Each row was made from one small tree. The marks that hang from a mark follow it in brackets, in alphabetical order. Every link used is in the known rows. Write each row's tree.
Known rows
sapi(sibipu(masir(fato) motop(somet sudat(paliv)))): [-0.16 -0.66 -2.46 -0.16  1.95 -0.44  0.19 -0.02  1.08 -5.31  3.29  0.90
 -0.04 -0.74  0.82  0.17  1.95  1.58 -0.86  4.00 -0.85  1.64  2.47  1.22]
poga(motop(sibipu(sapi) somet(genar) sudat)): [ 0.87  0.69 -4.40 -0.51  1.42  1.58 -1.93  1.25 -0.51 -3.19  1.36  1.52
  1.84 -1.41 -1.22  1.25  1.95 -0.74 -0.56 -0.52 -0.64  2.92  0.22 -1.62]
nogo(masir): [-1.08 -0.74 -0.05  0.82  0.49  0.72  1.22  1.43  0.04 -0.44  0.68  4.57
 -0.89 -1.58 -0.65  0.05 -0.01  0.68 -1.02  2.47  0.12  2.12  2.44 -0.04]
paliv(poga(motop(sibipu(sapi) somet sudat))): [-0.69  0.08 -2.64 -0.24  1.54  1.89 -0.72  1.16  0.36 -3.12  0.83  0.56
  1.98 -1.14 -1.30  1.37  3.92 -0.01  0.22 -2.11 -0.81  1.25  0.56  0.88]
somet(genar(motop)): [ 0.50 -0.54 -3.31  0.39  1.43  0.60 -1.51  0.67 -0.42 -1.02  1.58  3.39
 -2.33 -1.39  1.73  0.58  0.29 -0.86 -0.97 -0.40 -0.21  1.11  0.72 -0.48]
somet(genar): [-0.04 -0.58 -3.33  0.29  1.62  0.55 -0.61  1.06 -0.64  0.11  1.01  2.62
 -2.04 -0.50  1.80  0.43 -0.75  0.35 -1.21 -0.17 -0.24  0.26  0.73  0.16]
fato(sese): [-0.18 -1.01 -0.61  0.56  1.11  0.65  0.79  0.49 -1.10 -0.58  0.96 -0.11
  0.67 -1.75 -0.21  0.55  1.29  0.24  0.28 -1.36 -0.43  0.80  2.25 -0.43]
nogo(savo): [-0.39 -0.14 -0.46 -0.07  0.70  0.33 -0.35  0.94  0.08 -0.36  0.44  2.12
 -2.07 -0.85 -0.23 -0.06  0.62  0.87 -0.98  1.67  0.91 -0.09  1.22  0.84]
poga(motop(sibipu somet sudat) paliv): [-0.12  1.34 -2.24 -0.33  0.63  2.12 -1.39  1.43 -0.30 -4.91  2.18  2.79
  2.02 -1.03 -0.54  2.16  2.10 -0.62 -0.86  0.42 -1.08  2.56  1.12  0.01]
motop(sibipu): [-0.64 -0.24 -2.04  0.35  0.55  0.51 -0.63  0.23 -0.02 -0.55  0.06  1.19
 -0.80 -1.01 -1.13 -0.12  0.05  1.80 -1.48  1.46  0.17  2.11  1.33  0.60]
savo(somet(genar(motop(sibipu)))): [ 0.21 -0.78 -2.86  0.31  1.36 -1.07 -2.63 -0.62  0.16 -1.44 -0.30  2.82
 -2.34 -1.74  0.68  0.17  0.03  0.11  0.66  2.88 -0.01  0.84  0.48 -0.60]
genar(motop(sibipu somet sudat)): [ 0.28  0.08 -3.77  0.21  0.39  0.56 -1.50 -0.49  0.07 -3.76  1.09  0.37
  0.36 -2.86 -2.27  1.41  3.63 -0.85 -1.11  0.38 -0.54  3.77  1.22 -2.01]
sudat(paliv(poga(motop(sibipu(sapi) somet(genar))))): [-1.45 -0.22 -1.88 -0.46  1.58  2.30 -0.84  1.47  0.81 -2.68  1.21  3.12
 -0.36 -0.66  0.68  0.21  1.36  0.96 -0.48 -2.41 -0.40  0.24  0.51  2.49]
sese(fato): [-0.12  0.04 -0.38 -0.60  1.05 -0.32  0.03  0.68 -0.06 -2.01  1.33 -1.24
 -0.06 -0.90  1.71  0.70 -0.30 -0.61 -1.23 -0.72 -0.60 -0.51  2.11 -0.65]
paliv(poga(motop)): [-0.91 -0.42 -0.66  0.23  1.65  1.38 -0.09  1.68  0.02 -2.03  1.13  2.09
  0.96 -0.62  0.77  1.06  2.87 -0.10  0.31 -2.01 -0.55 -0.23  0.86  2.28]
sibipu(sapi): [-0.25 -0.17 -1.19 -0.49  2.24  0.20  0.14  0.10  0.20  1.17 -0.52  0.88
 -0.01 -1.24 -0.79  1.10  0.42  0.42 -0.56 -0.28  0.14  0.02  1.30 -0.93]
poga(motop paliv): [-0.27  0.81  0.57 -0.08  1.27  1.52 -0.68  1.93 -0.49 -2.76  2.22  4.73
  0.79 -0.43  1.92  1.85  0.50 -0.87 -0.50  0.17 -0.58  0.31  1.43  1.44]
motop(sibipu(masir(fato(sese)) sapi) somet sudat(paliv)): [-0.29  0.12 -4.76 -0.94  1.26  0.96 -0.61 -0.14  0.70 -4.35  1.33 -0.05
  2.37 -2.03 -2.54  0.60  1.51  0.98 -0.68 -0.49 -1.28  3.37  2.18 -1.36]
sapi(sibipu(masir motop(sudat))): [ 0.09 -0.57 -1.34  0.20  2.08 -0.68 -0.10 -0.13  0.63 -3.57  2.56  0.67
 -0.75 -1.05  0.93  0.32  1.23  1.91 -1.20  4.93 -0.30  1.89  2.17  0.98]
poga(motop): [ 0.23  0.04 -0.40  0.15  1.42  0.50 -0.49  1.76 -0.90 -1.71  1.48  3.02
  1.22 -0.91  1.00  1.03  1.12 -0.74 -0.37 -0.05 -0.20  0.80  1.02  0.50]
sibipu(masir motop(somet) sapi): [ 0.69 -0.75 -2.63 -0.32  2.68  0.51 -1.28  1.92  1.43 -1.65  1.14  1.68
  0.97 -1.75 -1.40  1.32  1.41  0.55 -1.08  3.71 -0.70 -0.35  1.71 -0.51]
sudat(paliv(poga(motop))): [-1.89 -0.43 -0.20 -0.17  1.58  1.58  0.05  1.36  0.51 -2.46  1.35  3.06
 -0.06 -0.67  1.78  0.54  1.36  0.82 -0.47 -2.37 -0.39 -0.23  1.07  3.23]
genar(motop(sibipu somet)): [ 0.33 -0.23 -2.74  0.44  0.13  0.73 -1.52  0.24  0.26 -3.02  0.91  1.78
 -0.56 -2.38 -2.52  0.51  3.09 -0.43 -0.98  1.12 -0.15  2.72  1.09 -1.16]

Which tree is each row?
[-0.80 -0.19 -2.08  0.02  1.58  1.48 -0.02  1.49 -0.04 -3.24  1.20  0.76
  2.03 -1.05 -0.27  1.78  4.20 -0.50  0.27 -2.34 -1.03  0.47  0.74  1.15] : paliv(poga(motop(somet sudat)))
[-0.03  0.24 -6.49 -1.04  1.56  1.16 -1.46  0.21  0.78 -4.08  1.59  1.37
  0.82 -1.43 -1.28  0.40  0.28  0.94 -1.23 -0.29 -1.28  3.16  1.35 -1.21] : motop(sibipu(masir(fato) sapi) somet(genar) sudat(paliv))
[ 0.83 -1.16 -3.28 -0.48  2.76  0.59 -0.73  1.55  1.33 -2.86  2.30  1.32
  2.27 -1.56 -0.66  1.00  1.76 -0.31  0.16  1.80 -1.36 -0.32  2.76 -0.46] : sibipu(masir(fato(sese)) motop(somet) sapi)
[ 0.49  0.08 -6.18 -0.01  0.75  0.73 -1.52  0.75 -0.27 -3.53  1.24  0.59
  0.43 -1.69 -2.01  0.66  0.93  1.03 -1.73  1.74 -1.11  3.60  1.03 -1.67] : motop(sibipu(masir) somet(genar) sudat)
[ 0.77  0.11 -3.98 -0.27  1.01  0.19 -1.57 -0.48  0.51 -4.01  1.45  1.10
  1.16 -2.83 -2.26  1.20  2.92 -1.11 -0.61  0.52 -0.81  3.63  1.79 -2.33] : genar(motop(sibipu(masir(fato) sapi) somet sudat))
[ 0.35  1.48 -3.43 -0.73  1.25  2.60 -2.10  1.44 -0.10 -4.25  2.13  3.27
  1.42 -0.93 -0.26  2.08  1.37 -0.85 -0.69 -0.27 -1.02  2.40  0.63 -0.67] : poga(motop(sibipu(sapi) somet(genar) sudat) paliv)
[ 0.58 -0.55 -1.91 -0.08  0.73 -0.41 -2.43  0.12  0.40 -2.35  0.90  3.47
 -2.54 -1.48  0.30 -0.98  0.04  0.27  0.91  3.04  0.57  0.59  1.29  0.25] : nogo(savo(somet(genar(motop(sibipu(masir(fato(sese))))))))
[-0.55 -0.01 -3.52  0.02  0.50  1.21 -1.45 -0.40  0.63 -4.53  1.31  0.86
  0.17 -2.72 -1.73  1.21  3.90 -0.42 -1.00 -0.89 -0.66  3.40  1.10 -0.66] : genar(motop(sibipu somet sudat(paliv(poga))))
[ 0.09 -0.33 -3.84  0.08  1.61  0.69 -1.50  0.16 -0.32 -1.85  1.83  2.79
 -1.88 -1.70  2.27  1.03  0.36 -0.88 -1.22 -1.28 -0.49  1.78  0.80 -0.57] : somet(genar(motop(sudat(paliv))))
[-0.91  0.30 -6.37 -0.88  1.44  2.40 -1.53  0.03  0.95 -3.25  0.48 -0.23
  0.17 -1.50 -2.07  0.89  2.16  1.25 -1.16 -2.01 -0.91  2.74  0.22 -0.74] : motop(sibipu(sapi) somet(genar) sudat(paliv(poga)))
[ 0.15 -0.77 -0.62  0.36  1.89 -0.55 -0.14  0.40  0.75 -3.07  2.47  1.59
 -1.43 -0.73  0.77 -0.30  0.87  2.20 -1.11  5.45 -0.03  1.14  2.08  1.64] : sapi(sibipu(masir motop))
[-0.89 -0.52 -0.31  0.18  0.06  0.86  0.81  1.42  0.77 -1.73  1.66  5.73
 -1.75 -0.90 -0.15 -1.00  0.09  0.26 -0.31  2.66  0.63  1.50  2.84  0.86] : nogo(masir(fato) savo)
[ 0.04 -0.82 -4.38  0.02  2.17  0.64 -1.46  1.91  0.84 -3.99  2.66  1.99
  0.37 -1.70  1.19  1.51  1.08  0.58 -1.96  2.86 -1.40  0.86  1.66  0.51] : sibipu(masir motop(somet(genar) sudat(paliv)))
[ 0.56 -0.86 -3.30  0.06  1.98 -0.18 -0.11  0.13  0.56 -5.10  3.59  0.50
  0.00 -0.85  0.78  0.08  2.00  1.08 -0.31  3.56 -1.02  1.84  2.43  0.39] : sapi(sibipu(masir(fato(sese)) motop(somet(genar) sudat)))
[-0.23  0.01 -3.23 -0.20  1.71  1.89 -1.18  1.62  0.30 -3.34  1.32  1.56
  1.54 -1.06 -0.72  1.05  3.00  0.01  0.14 -1.65 -0.95  1.32  0.52  0.93] : paliv(poga(motop(sibipu(masir sapi) somet(genar) sudat)))
[-0.11 -1.03 -4.22  0.38  1.72  1.22 -1.21  1.79  0.66 -1.96  1.57  1.13
 -0.60 -1.01  0.26  1.37  2.21  0.29 -1.59  2.15 -0.74 -0.29  0.86  0.38] : sibipu(motop(somet(genar)))
[ 0.34  0.71 -4.11 -0.72  1.44  1.90 -1.96  1.28 -0.19 -3.69  1.60  2.10
  1.55 -1.39 -0.60  1.02  1.56 -0.39 -0.75 -1.08 -0.64  2.81  0.22 -0.88] : poga(motop(sibipu(sapi) somet(genar) sudat(paliv)))
[ 0.06  0.05 -2.76  0.24  0.75  0.22 -1.54 -0.98 -0.02 -2.71  1.10  0.91
 -0.14 -2.74 -0.64  1.24  2.24 -0.66 -1.18  0.13 -0.25  3.83  1.48 -1.25] : genar(motop(sibipu sudat))
[-0.11  0.01 -2.18  0.08  0.84  0.21 -1.69 -0.55  0.32 -3.61  1.68  2.32
 -0.27 -2.82 -0.01  0.78  1.19 -0.17 -1.43  0.59 -0.37  3.82  1.83 -0.39] : genar(motop(sibipu(masir) sudat(paliv)))
[ 0.00  0.16 -6.61 -0.08  0.64  1.19 -1.31  0.19 -0.29 -2.98  0.73 -0.56
  0.19 -1.51 -2.16  1.03  1.87  0.80 -1.69  0.34 -0.91  3.52  0.53 -1.87] : motop(sibipu somet(genar) sudat)
[-0.95 -0.20 -1.37  0.05  1.84  1.25 -0.08  1.15 -0.12 -2.52  1.25  1.08
  1.65 -0.96  0.89  1.69  3.25 -0.38  0.20 -2.52 -0.82  0.51  0.94  1.68] : paliv(poga(motop(sudat)))
[-0.18 -0.52 -1.76 -0.07  0.35  0.36 -1.62  0.39  1.45 -2.39  0.96  6.70
 -2.96 -1.52 -0.34 -1.51 -0.37 -0.06  1.03  4.23  0.82  1.97  1.99 -0.15] : nogo(masir(fato) savo(somet(genar(motop(sibipu(sapi))))))
[ 0.09 -0.19 -4.34  0.10  1.25  1.00 -2.04 -0.01 -0.13 -2.16  1.73  2.78
 -2.08 -1.73  1.58  0.55  0.14 -0.33 -1.42 -0.76 -0.34  2.64  0.70 -0.41] : somet(genar(motop(sibipu sudat(paliv))))
[-0.57 -0.78 -1.37  0.13  0.37  0.01 -0.69  0.87  0.98 -2.05  1.02  6.52
 -2.85 -0.99  0.50 -1.32 -0.65  0.21  0.91  4.25  0.62  1.01  2.15  0.45] : nogo(masir(fato) savo(somet(genar)))
[ 0.34  0.59 -3.10 -0.79  1.45  1.06 -1.31  1.27  0.05 -4.59  2.05  2.44
  2.91 -1.47 -0.81  0.93  1.59 -0.41 -0.43 -0.27 -0.95  2.83  1.30 -0.50] : poga(motop(sibipu(masir(fato) sapi) somet sudat(paliv)))
[ 0.45  0.09 -5.13 -0.65  1.25  0.50 -0.57 -0.17  0.24 -3.64  1.01 -0.92
  2.82 -2.08 -3.34  0.94  2.04  0.48 -0.40  0.33 -1.30  3.49  2.15 -2.43] : motop(sibipu(masir(fato(sese)) sapi) somet sudat)
[ 0.07 -0.05 -3.61 -0.08  0.58  0.37 -1.42 -0.25  0.52 -5.07  2.07  1.95
  0.65 -2.67 -1.14  0.85  2.60 -0.66 -1.03  0.35 -0.92  3.67  1.91 -0.99] : genar(motop(sibipu(masir(fato)) somet sudat(paliv)))
[ 0.28 -0.77 -1.32  0.32  1.65 -0.30 -0.14  0.75  0.81 -3.77  2.44  1.27
 -1.05 -0.81 -0.41 -0.18  1.82  2.07 -1.06  5.57 -0.23  1.12  1.91  1.07] : sapi(sibipu(masir motop(somet)))
